In the rows, 128 means zero.
Known rows, with every way that one mark hangs from another:
{Q_210 {Q_401 {Q_740 Q_97}}}: [133 107 118 120 125 132 110 116 116 128 102  86  83 131 119 114 122 130
 174 105 113]
{Q_834 Q_16 {Q_373 {Q_740 Q_97}}}: [144 136 120 130  89 110 147 144 112 132 119 133 124 130 119 117 163 136
 132  80 165]
{Q_401 Q_210 {Q_740 {Q_97 {Q_872 Q_373}}}}: [120 120 131 133  90 161 112 177 142 130 150 105  49 133 136  89 131  99
 129 133  96]
{Q_872 {Q_373 {Q_740 {Q_97 {Q_834 Q_16}}}}}: [142 124 141 121 120 129 138 147 136 127 133 180 133 138 115 148 113 125
 118 104 151]
{Q_401 Q_210}: [135 127 120 128  99 149 127 104 119 130 144 127  96 124 131 102 115 105
 138 123 102]
{Q_97 Q_740 {Q_834 Q_16 Q_373}}: [118 137 172 134 123 109 152 149 135 133 103 195 166 119 130 133 154 151
  88 151 133]
{Q_834 Q_16 {Q_97 Q_740 Q_872}}: [121 142 131 133 110 123 137   5  91 129 140 224 152 107 142 158 163 146
 124  79 159]
{Q_723 {Q_740 {Q_97 {Q_834 Q_16} Q_872}}}: [100 135 108 132 134 118 122 153 142 125 125  95 159 114 124 120 121 129
 121 142 124]
{Q_373 {Q_740 Q_97}}: [156 133 101 126 115 137 116 126 119 127 124 111 124 150 116 125  78 123
 153  76 136]
{Q_373 {Q_740 {Q_97 Q_872}}}: [151 133 105 127 125 134 109 128 121 126 131 117 131 149 124 129  78 128
 144  86 137]
{Q_401 {Q_740 {Q_97 {Q_834 Q_373}}}}: [117 127 129 131 110 137 133 172 137 130 114  72  84 141 124 106 130 118
 134 140 106]
{Q_740 {Q_97 Q_872}}: [132 129 102 125 143 127 102 150 127 124 140 103 130 151 133 137 104 124
 150 132 118]
{Q_834 Q_97 Q_373}: [133 125 120 129 126 121 156  69 100 130 131 154 122  98 122 129 176 130
 135 142 144]
{Q_373 Q_740}: [154 134 105 126 106 137 130  82 107 128 120 131 132 135 123 128  80 128
 146  73 136]
{Q_740 Q_97}: [139 129  95 123 129 130 111 148 124 125 130  93 121 152 122 131 103 117
 163 118 116]
{Q_713 {Q_740 {Q_97 Q_834 Q_872}}}: [142 133 102 129 148 128 115 138 130 127 123  53 155 122 134 158 107 128
 144 132 115]
{Q_401 Q_210 Q_740}: [123 126 125 134  69 164 130 120 122 132 135  97  50 122 136  81 127 100
 136 114  90]
{Q_401 Q_210 {Q_740 Q_97}}: [125 124 121 134  78 163 116 164 134 132 139  78  42 137 129  79 125  95
 145 116  90]
{Q_723 {Q_740 {Q_97 {Q_834 Q_16} {Q_872 Q_373}}}}: [100 131 116 130 136 118 125 166 148 125 129 116 159 110 123 126 127 128
 114 148 129]
{Q_723 Q_740}: [113 133  83 129 114 128 128 109 118 124 117 104 152  97 127 116 115 124
 142 127 116]
{Q_16 {Q_834 Q_373}}: [163 123 121 123 151 132 145 102 117 126 124 137 137 132 131 122 174 115
 144 146 128]
{Q_740 {Q_97 {Q_834 Q_16} Q_872}}: [116 134 138 127 145 117 122 150 141 128 136 109 144 154 127 140 115 132
 122 136 127]
{Q_97 {Q_834 Q_16 {Q_373 Q_740}} Q_872}: [113 137 171 132 136 106 154 125 137 132 126 149 159 126 133 133 142 151
  80 145 149]
{Q_210 {Q_401 Q_740}}: [131 108 121 120 119 133 119  85 109 128  99 100  88 120 123 116 123 133
 168 103 113]
{Q_373 {Q_740 {Q_97 {Q_834 Q_16} Q_872}}}: [141 136 130 128 126 128 123 128 131 129 127 122 140 151 119 132  87 133
 126  88 144]

Rows:
[110 128 139 129 110 135 129 157 140 129 127 105  93 142 131 124 132 123
 122 128 117] => {Q_401 {Q_740 {Q_97 {Q_834 Q_16} {Q_872 Q_373}}}}
[158 128 128 126 164 143 131  25 108 124 138 196 153 125 140 146 160 121
 139 126 133] => {Q_16 {Q_834 {Q_97 Q_740 Q_872}}}
[125 135 136 127 108 124 151   4  96 129 152 212 140 109 131 161 163 138
 120  71 176] => {Q_834 Q_16 {Q_97 {Q_872 {Q_373 Q_740}}}}
[140 134 109 131 138 120 124 148 129 129 121  58 153 117 134 155 133 132
 137 130 127] => {Q_713 {Q_740 {Q_97 {Q_834 Q_16 Q_373} Q_872}}}
[118 131 166 130 156 113 144 143 143 130 125 137 158 126 133 129 121 146
  83 177 131] => {Q_97 {Q_834 {Q_373 Q_740}} Q_872}
[100 133 112 133 135 114 126 173 145 126 123  96 157 109 123 115 137 131
 116 154 127] => {Q_723 {Q_740 {Q_97 {Q_834 Q_16 Q_373} Q_872}}}
[123 134 132 125 132 120 131 148 138 129 125 100 134 155 115 135 115 125
 135 122 126] => {Q_740 {Q_97 {Q_834 Q_16}}}
[128 130 158 128 136 118 157 141 138 132 111 124 145 127 117 122 120 136
 102 157 128] => {Q_97 {Q_834 {Q_373 Q_740}}}
[133 137 136 134 103 112 160  43  95 132 139 187 134 100 128 134 190 146
 113  83 185] => {Q_834 Q_16 {Q_97 Q_872} {Q_373 Q_740}}
[120 127 139 128 161 115 121 189 149 127 133 101 139 147 126 130 122 131
 118 175 119] => {Q_740 {Q_97 {Q_834 Q_373} Q_872}}
[116 132 143 128 147 110 128 177 144 129 133 110 140 147 126 133 137 135
 114 153 132] => {Q_740 {Q_97 {Q_834 Q_16 Q_373} Q_872}}
[112 129 129 130 118 140 122 154 138 128 123  79  91 145 133 116 115 122
 131 137 104] => {Q_401 {Q_740 {Q_97 Q_834 Q_872}}}
[123 106 141 123 140 124 116 143 129 129 102  90  91 127 121 112 135 137
 150 136 116] => {Q_210 {Q_401 {Q_740 {Q_97 {Q_834 Q_373} Q_872}}}}
[119 124 145 123 163 122 118 179 153 125 141 131 142 150 126 146 109 127
 115 167 122] => {Q_740 {Q_97 Q_834 {Q_872 Q_373}}}
[113 132 179 126 140 115 149 109 143 129 138 191 164 130 133 157 123 144
  76 134 151] => {Q_97 {Q_834 Q_16} {Q_872 {Q_373 Q_740}}}
[135 125 127 122 135 129 121 109 123 124 145 182 145 126 142 151 107 134
 116 128 137] => {Q_97 {Q_872 {Q_373 Q_740}}}
[161 123 126 125 156 135 154  52 108 127 132 160 134 119 126 129 192 114
 144 139 141] => {Q_16 {Q_834 Q_97 Q_373}}
[116 128 149 124 149 117 125 167 148 127 141 138 143 150 126 148 124 130
 112 145 135] => {Q_740 {Q_97 {Q_834 Q_16} {Q_872 Q_373}}}
[127 107 134 121 133 130 116 122 126 129  99  85  88 132 116 114 119 131
 162 117 112] => {Q_210 {Q_401 {Q_740 {Q_97 Q_834}}}}
[140 136 106 130 137 125 119 129 128 128 123  58 155 122 134 160 117 130
 143 117 124] => {Q_713 {Q_740 {Q_97 {Q_834 Q_16} Q_872}}}
[150 121 122 120 122 134 127 149 130 125 135 175 127 136 118 145 104 120
 132 107 143] => {Q_872 {Q_373 {Q_740 Q_97}}}
[130 126 136 127 141 128 107 137 126 123 136 241 164 118 155 159 119 143
 106 154 123] => {Q_97 Q_740 {Q_872 Q_373}}
[108 133 187 130 145 114 135 136 146 128 129 250 183 122 146 164 135 155
  67 160 138] => {Q_97 Q_740 {Q_834 Q_16} {Q_872 Q_373}}
[102 130 110 132 144 117 121 183 148 125 122  90 156 109 123 113 126 129
 118 170 119] => {Q_723 {Q_740 {Q_97 {Q_834 Q_373} Q_872}}}
[158 124 135 128 165 133 140  66 112 126 134 196 149 115 139 135 191 125
 129 152 140] => {Q_16 {Q_834 {Q_97 Q_740 Q_872} Q_373}}
[101 132 105 131 144 122 117 163 145 124 124  89 158 113 124 118 111 126
 123 157 115] => {Q_723 {Q_740 {Q_97 Q_834 Q_872}}}
[127 106 137 122 133 125 120 142 128 130  97  86  87 128 115 109 135 134
 156 129 115] => {Q_210 {Q_401 {Q_740 {Q_97 {Q_834 Q_373}}}}}
[147 127 115 129 124 119 128 171 124 128 123 120 126 130 125 115 132 132
 132 130 139] => {Q_834 {Q_373 {Q_740 {Q_97 Q_872}}}}
[132 126 127 125 137 134 137  30 106 126 151 194 137 109 131 156 132 131
 126 115 150] => {Q_834 {Q_97 {Q_872 {Q_373 Q_740}}}}
[110 132  83 130 132 125 108 154 132 123 128  91 150 111 128 117 113 123
 141 139 117] => {Q_723 {Q_740 {Q_97 Q_872}}}
[129 128 133 134 139 120 136  89 106 128 133 207 145  93 140 137 176 145
 114 159 143] => {Q_834 {Q_97 Q_740 Q_872} Q_373}
[145 136 127 127 116 129 130 127 129 130 120 116 133 152 112 128  86 128
 134  78 143] => {Q_373 {Q_740 {Q_97 {Q_834 Q_16}}}}
[120 124 125 135  87 161 110 165 137 131 146  85  48 136 137  82 125 100
 136 126  92] => {Q_401 Q_210 {Q_740 {Q_97 Q_872}}}
[112 124 147 136  99 158 118 173 150 133 143  84  56 138 133  83 123 103
 118 144  90] => {Q_401 Q_210 {Q_740 {Q_97 Q_834 Q_872}}}
